Known rows, with every way that one mark hangs from another:
keko{nili{ravime}}: [-3.26 -0.01 -2.50 -6.16  0.76  0.29  2.61  2.07 -0.53  1.48 -0.91  2.84
 -3.65 -1.92 -0.01  5.05]
nili{keko ravime{gifuf} zela}: [-4.59 -3.14 -1.07 -2.82  1.27 -4.02  3.38  2.18 -0.79  2.40  2.91  3.54
 -3.59 -2.23  0.14  0.96]
nili{zela}: [-5.06 -0.42 -1.15 -3.55 -1.04 -0.21  2.06 -0.60 -0.83  2.86 -0.90  2.98
 -2.83 -2.17  0.07  0.10]
nili{ravime}: [-4.73 -0.22 -2.16 -4.13  1.53  1.08  1.91  1.14  0.16  2.51 -1.68  4.69
 -3.50 -2.42 -0.24  3.59]
zerod{rozat{nili}}: [-4.39  0.34 -3.27 -3.41 -0.69  2.20  1.67 -3.24  1.79  0.38 -0.59  2.23
 -1.79 -1.26 -2.50  3.95]
pora{rozat{zerod}}: [-2.44 -2.43 -1.05 -4.29 -0.25  2.29 -0.27 -3.20  0.53  2.90 -2.55  3.96
 -2.10 -1.05 -1.41  3.56]
pora{keko{nili{ravime{gifuf} zela}} rozat{zerod}}: [-1.72 -3.21 -1.13 -5.59  0.18 -0.25  0.00  2.76 -2.93  1.88  0.31  3.36
 -2.28 -1.54 -0.49  6.37]
rozat{nili{ravime{gifuf} zela} zerod}: [-3.26 -1.97 -0.36 -1.84  1.57 -0.28  1.88 -0.41  0.40  1.81  2.89  2.21
 -0.75 -2.57 -0.37  2.94]
pora{keko{nili{ravime zela}} rozat{zerod}}: [-2.34 -1.89 -0.94 -6.92  0.95  0.89  0.22  0.76 -2.96  1.41  0.78  2.88
 -3.19 -1.77 -1.07  6.08]
pora{keko{nili{ravime}} rozat}: [-2.89 -1.64 -2.61 -7.08 -0.10  0.92  0.20  2.37 -2.78  0.70 -2.16  4.73
 -3.37 -1.50 -1.40  6.70]
ravime{gifuf nili{zela}}: [-4.51 -3.81 -2.74 -0.09 -2.20 -2.42  2.08  1.44  0.24  3.47 -0.77  3.18
 -1.98 -0.78  1.81 -0.37]
zerod{rozat{nili{keko ravime zela}}}: [-5.14 -0.78 -2.12 -4.18  1.86 -0.86  3.49 -3.08  0.57 -0.06  4.83  1.42
 -3.65 -1.98 -2.57  2.46]
zerod{rozat}: [-4.40  0.38 -3.38 -3.90 -0.77  2.16  1.52 -1.83  1.34  2.00 -2.45  2.89
 -2.95 -1.23 -1.54  3.80]
rozat{nili{keko ravime}}: [-4.54 -1.47 -1.88 -4.01  2.12 -0.71  2.84 -2.06  0.98 -0.17  2.36  2.83
 -2.86 -2.17 -2.07  3.14]
zela{nili{keko ravime}}: [-3.86  0.26 -2.89 -4.74  3.47 -1.64  1.73 -0.04 -0.02  2.91  1.90  4.48
 -3.26 -2.13 -1.34  0.90]
zerod{rozat{nili{ravime zela}}}: [-5.14  0.35 -2.26 -3.92  1.27  0.78  2.78 -1.91  0.29  0.71  2.88  2.28
 -3.07 -2.08 -1.97  2.84]

Rows:
[-4.09 -1.92 -2.19 -4.81  0.35  1.61 -0.31 -0.11 -1.98 -0.10 -1.12  5.47
 -2.04 -1.87 -2.57  5.44] | pora{keko rozat{nili{ravime}}}
[-3.21 -1.42 -1.68 -4.63 -0.11 -2.24  3.06  4.11 -1.77  2.38  0.94  2.67
 -2.93 -2.13  1.04  3.12] | keko{nili{ravime{gifuf} zela}}
[-4.42 -1.88 -1.37 -4.31 -1.67  0.71 -0.09 -1.47 -2.68  0.18 -0.36  4.07
 -1.49 -1.59 -2.27  2.66] | pora{keko rozat{nili{zela}}}
[-4.07 -3.06 -1.39 -3.39 -0.50 -0.66  0.20  1.90 -3.05  0.68  0.56  5.25
 -1.51 -1.81 -1.47  3.69] | pora{keko rozat{nili{ravime{gifuf} zela}}}
[-4.48 -5.01 -2.73 -0.43 -1.48 -4.17  2.81  0.32  0.66  2.58  1.48  2.36
 -2.72 -0.67  1.15 -0.77] | ravime{gifuf nili{keko zela}}
[-1.53 -1.99 -2.03 -6.52 -1.05  2.36 -0.94 -0.56 -1.34  1.01 -2.64  2.86
 -1.96 -0.82 -1.60  7.23] | pora{keko{nili} rozat{zerod}}
[-3.84 -0.10 -1.58 -6.17  0.73 -0.93  3.33  1.97 -1.75  1.99  1.26  2.06
 -4.03 -2.33  0.49  3.02] | keko{nili{ravime zela}}
[-3.83 -1.87 -0.17 -3.75  3.21 -0.74  2.95 -3.67  0.78  0.76  5.50  0.90
 -2.60 -2.55 -1.79  2.37] | rozat{nili{keko ravime zela} zerod}
[-5.22 -3.31 -2.45 -2.36 -0.47 -2.53  3.17 -2.47  0.60  2.01  1.92  1.65
 -4.00 -1.09  0.35 -1.15] | ravime{nili{keko zela}}
[-2.35 -3.32 -1.51 -3.33  0.68  1.59 -1.07  0.17 -0.83  0.70 -0.78  4.78
 -0.49 -1.52 -2.15  6.77] | pora{keko rozat{nili{ravime{gifuf}} zerod}}
[-3.20 -3.18 -0.33 -2.16  2.38 -2.15  2.69 -1.62  0.92  1.05  5.11  1.41
 -1.47 -2.28 -1.06  2.64] | rozat{nili{keko ravime{gifuf} zela} zerod}
[-3.90 -1.88 -3.14 -2.82  1.10 -0.82  2.69 -1.03  1.73  0.05  2.60  2.68
 -2.33 -1.42 -2.41  4.53] | zerod{rozat{nili{keko ravime{gifuf}}}}
[-3.98 -1.53 -2.17 -2.08  0.49 -0.16  1.84  1.43  0.56  1.06 -0.30  4.22
 -1.01 -2.07 -0.57  3.71] | rozat{nili{ravime{gifuf}}}
[-2.87 -3.42 -0.70 -3.21  0.59  0.42 -0.37  0.18 -1.97  1.10  1.39  4.11
 -0.95 -1.89 -1.61  4.93] | pora{keko rozat{nili{ravime{gifuf} zela} zerod}}
